Known rows, with every way that one mark hangs from another:
H(E G): [ 55.9  23.9 -41.0  76.4  -0.2  -8.8 -21.4  22.7  11.3  55.4 -78.3 -28.8
   3.5   8.1   5.4 -47.7  13.3 -10.5  37.6]
E(G(W(M P)) H): [-23.0  25.8 -51.8  24.9 -18.8  -0.5 -13.1 -28.3  -2.8  51.2 -33.3 -44.3
  -0.4  23.1  11.0 -36.6  -8.1 -17.2  43.2]
E(G(W(P)) H): [ -2.1  33.4 -43.5   3.5   2.8  -5.5  -4.5 -14.4  -7.3  47.8 -51.1 -72.0
  -3.2  22.5  30.7 -45.6 -11.1 -27.5  50.6]
W(G(E(H))): [ 26.7  37.6 -41.1  11.4  -1.6  -9.3 -17.6  23.1  -9.7  41.2 -73.2 -16.7
 -15.1  -9.1  35.9 -31.8  31.7 -24.0  10.2]
G(E W): [ 24.8  43.1 -42.3  27.7   9.9 -12.7 -35.6  23.5  28.7  59.0 -41.0   2.4
  -8.7   2.2  12.1  -4.0  35.2 -19.4  54.2]
W(G(E) M P(U)): [-18.8  20.9 -52.8  79.5 -17.2   2.5 -63.2  18.2  24.4  57.7  -1.2  34.3
 -26.9  12.2 -31.3  -5.5  14.8  19.4  17.8]
P(U W(E(G H))): [ 13.6  37.8 -51.6  -4.4  -3.2  35.8 -32.8   9.8  -3.9  57.4 -56.4 -45.1
  24.1  21.7  14.9 -49.6  16.6 -68.3   8.2]
H(G(W(M P))): [ 18.4  15.4 -59.1  76.0   1.9 -19.5 -28.5  -9.2  16.2  63.2 -33.6 -21.7
  -7.9  30.4 -11.3 -25.5  -1.3   6.9  49.1]
W(P(U)): [ 20.8  14.2 -50.6  59.5  -6.3  19.1 -39.2  13.9  35.8  66.5  27.8 -15.4
   0.7  26.6  -1.0 -21.2  -6.1  18.5  33.9]
G(E W(M)): [  4.3  35.8 -50.8  49.8 -10.2  -6.5 -42.8  10.4  32.6  62.5 -24.8  29.0
  -6.0   3.5  -4.8   5.2  36.5  -8.4  44.0]
W(E P): [ 40.2  16.5 -31.8  54.1   0.6  18.1 -30.7   4.8  28.7  58.4  -7.4 -45.8
  -7.4  25.0  21.3 -16.8 -23.0   3.0  57.0]
P(W): [ 23.4  22.4 -60.9  17.6   2.9   9.4 -19.6  20.8  16.2  73.3 -13.7  -7.5
  14.7   7.6  -7.3 -20.9  31.5 -16.1  22.9]
W(G): [ 29.0  26.3 -53.0  35.0  -1.7 -22.1  -7.9  31.1   3.4  54.8 -41.1 -11.7
 -29.3  -1.0  20.4 -37.1  26.3   0.0  16.2]
E(H): [ 44.9  24.0 -47.4  12.5 -11.1  13.3  -4.1   5.1   5.8  53.1 -24.1 -37.8
  15.1   4.1  47.0 -37.2   9.9 -15.7  17.1]
E(G(W) H): [ 14.4  42.2 -49.8  -4.9  -4.5  -9.8   2.3  -0.6 -10.6  47.5 -70.9 -57.7
   2.2   9.4  42.6 -52.0  17.8 -44.1  32.5]
W(G M): [  7.0  19.1 -60.8  55.3 -23.0 -16.3 -17.0  17.9   7.6  57.8 -22.7  16.3
 -26.2  -1.0   1.9 -28.7  27.9   9.4   7.1]
P(M U W): [ 31.8  21.7 -60.4  41.0 -21.9  24.3 -58.7  29.0  31.0  76.9  18.3  35.9
  14.6   0.5  -3.2 -32.0  50.9 -27.0   1.8]
P(M U W(G)): [ 14.4  30.0 -62.3  27.6 -10.5   0.3 -52.2  40.2  12.6  69.4  -9.8  41.6
 -15.9  -6.7  -2.7 -38.9  60.4 -34.0  -7.0]
P(M W): [ 40.0  18.4 -54.5  38.3 -22.5  10.7 -40.5  20.3  19.2  73.0  -2.3  19.6
  13.1  -7.3   5.3 -33.3  49.1 -24.0  10.7]
G(W(E P)): [ 17.3  35.5 -30.8  21.6  25.1   3.9 -30.2   1.7  33.7  60.2 -17.9 -40.6
 -18.5  27.9  27.5  -5.0 -16.0 -18.3  84.3]
P(M U W(E)): [ 42.7  28.6 -46.6  37.0 -13.5  35.0 -68.5  27.0  35.7  73.2   5.2  22.5
   9.9   6.1  11.0 -26.2  39.3 -48.1  14.9]
W(P): [ 29.7   9.9 -45.2  57.7  -5.9   5.3 -22.0   6.1  24.8  62.4   8.0 -33.1
  -2.6  18.6   8.2 -21.7  -9.7  23.5  44.0]

Rows:
[ -6.3  47.6 -37.0  27.3   2.9 -13.6 -16.5  15.9  10.7  53.9 -77.9 -28.3
 -11.1   5.4   4.8 -37.6  20.4 -36.7  66.0] -> H(E(G(W)))
[ 27.2  16.5 -33.9  66.5 -15.0   8.1 -29.4   1.7   8.4  51.2 -41.4 -67.8
 -11.4  26.9  11.0 -44.1 -20.7  -4.2  45.3] -> W(E(G) P)
[ 39.5  29.6 -39.9  13.1 -28.5  25.0 -34.9   1.1 -11.4  52.2 -65.4 -37.2
  18.0  -0.1  38.4 -62.0  31.3 -72.8   5.9] -> P(M W(E(G H)))
[ 32.1  35.4 -21.5   7.8   2.0  18.0 -37.4 -14.6  20.0  50.6 -19.7 -35.6
  -8.7  13.4  68.4 -25.8  -6.5 -49.5  65.7] -> G(W(E(H) P(M)))
[ -6.3  34.7 -52.8 -11.8   1.6  13.3 -18.2   2.6  -9.1  54.7 -51.5  -7.6
  -4.5   5.5  16.6 -23.0  21.5 -53.9  11.7] -> P(W(E(H) G M))
[ 37.9  38.0 -35.1  -1.9   7.2   1.1  -3.3  15.1  -8.5  41.6 -67.3 -44.8
 -20.2   2.9  62.3 -40.0   5.7 -41.7  23.2] -> W(E(H) G)
[  9.6  13.2 -45.3  74.2 -19.5  36.0 -57.9  -1.5  43.6  65.9  31.3   1.0
  -2.8  32.6  -6.4  -8.7 -16.4   9.8  38.0] -> W(E M P(U))
[ -9.3  21.1 -46.5  62.7  -8.6  12.6 -51.2  10.1  25.5  57.8   2.4   4.9
 -32.8  25.1  -4.5 -15.1  -8.0   2.2  30.1] -> W(E G M P(U))
[-16.0  33.1 -62.2  26.3   0.7  14.7 -47.6  26.0  17.4  68.7 -19.2  30.4
 -15.4  14.2 -19.7 -14.7  32.7 -36.0   9.3] -> P(U W(E G M))
[ 14.0  34.5 -36.3  59.7  -8.4   7.4 -80.8  17.3  46.3  62.6   8.8  31.5
 -13.5   8.1   5.7  -5.7  27.3 -14.1  50.9] -> G(E W(P(M U)))
[-43.4  32.0 -38.9  57.2 -12.4  -3.2 -32.1 -11.2  17.8  57.2 -40.2 -14.8
 -13.7  18.8 -24.7 -22.8  -6.7 -11.3  75.3] -> H(E(G(W(M P))))
[ 23.7  24.2 -38.8  47.7  -7.6  -5.4 -41.3   3.0  31.7  63.9   8.8  -3.0
 -15.3   8.0  26.1 -20.2  13.2  -7.1  59.8] -> G(W(P(M)))
[ -6.3  19.7 -74.4  42.9 -18.0  25.9 -45.2  16.0  32.1  80.7  23.6  38.0
  20.6  15.5 -35.6 -12.0  36.0  -8.5   4.7] -> P(U W(M))
[ 10.9  33.4 -34.9   8.1  13.6  18.6 -30.2   8.8   6.2  45.5 -27.2 -42.2
 -21.7  23.4  41.1 -31.2 -18.4 -27.9  32.7] -> W(E(H) G P(U))
[ 65.9  37.2 -42.8  41.4  24.7 -19.6 -21.1  16.0  13.4  56.5 -85.3 -46.8
 -10.6  23.2  35.6 -37.6  11.0 -38.3  52.6] -> H(G(W(E)))
[ 25.8  18.0 -47.2  77.5 -42.8   8.9 -29.1   2.0   9.8  54.6 -45.1 -26.3
  -3.3  14.6   5.0 -44.4   9.1 -12.7  17.4] -> W(E(G) M)
[  7.8  39.0 -36.3  25.2  26.2  16.8 -47.1   9.4  43.8  64.4   2.9 -24.1
 -14.9  35.0  17.9  -2.4 -14.4 -22.9  74.2] -> G(W(E P(U)))
[ -6.6  33.7 -25.0  58.2 -15.5  -5.8 -45.4   0.3  17.1  53.7 -47.4 -17.6
 -20.0   4.3   7.6 -41.8   9.3 -28.1  73.1] -> H(E(G(W(P(M)))))
[-17.2  15.4 -61.0  66.3 -17.4   0.8 -40.9  13.4  21.5  62.0  16.5  18.5
 -28.3  19.1 -18.2 -21.1   4.1  22.3  16.7] -> W(G M P(U))
[  3.0  26.0 -60.1  37.2  -9.4  36.9 -55.2  14.3  36.0  75.8   9.9  24.5
  15.2  21.8 -21.0  -6.1  24.8 -29.7  17.7] -> P(U W(E M))
[ 56.0  11.7 -25.7  74.4 -24.4  19.6 -52.2   2.8  32.1  57.6   3.6 -19.1
  -9.9  10.5  36.0 -29.0  -4.8  -5.8  45.6] -> W(E P(M))
[ -8.2  11.2 -55.2  64.1 -17.4 -11.7 -24.0   4.9   9.7  58.2  -4.7   1.0
 -31.0  11.3 -10.5 -21.5   0.9  25.9  26.5] -> W(G M P)
[ 34.8  41.8 -40.4  45.3  23.8 -22.5 -18.9  19.5  15.0  56.9 -90.3 -24.6
  -6.5  10.9  11.0 -34.2  18.6 -32.5  64.4] -> H(E G(W))
[ 14.5  35.4 -48.8  65.8   2.4 -16.6 -26.7   6.7  19.8  60.2 -73.0   2.5
  -3.2  11.8  -8.6 -27.0  20.7 -22.4  55.8] -> H(E G(W(M)))
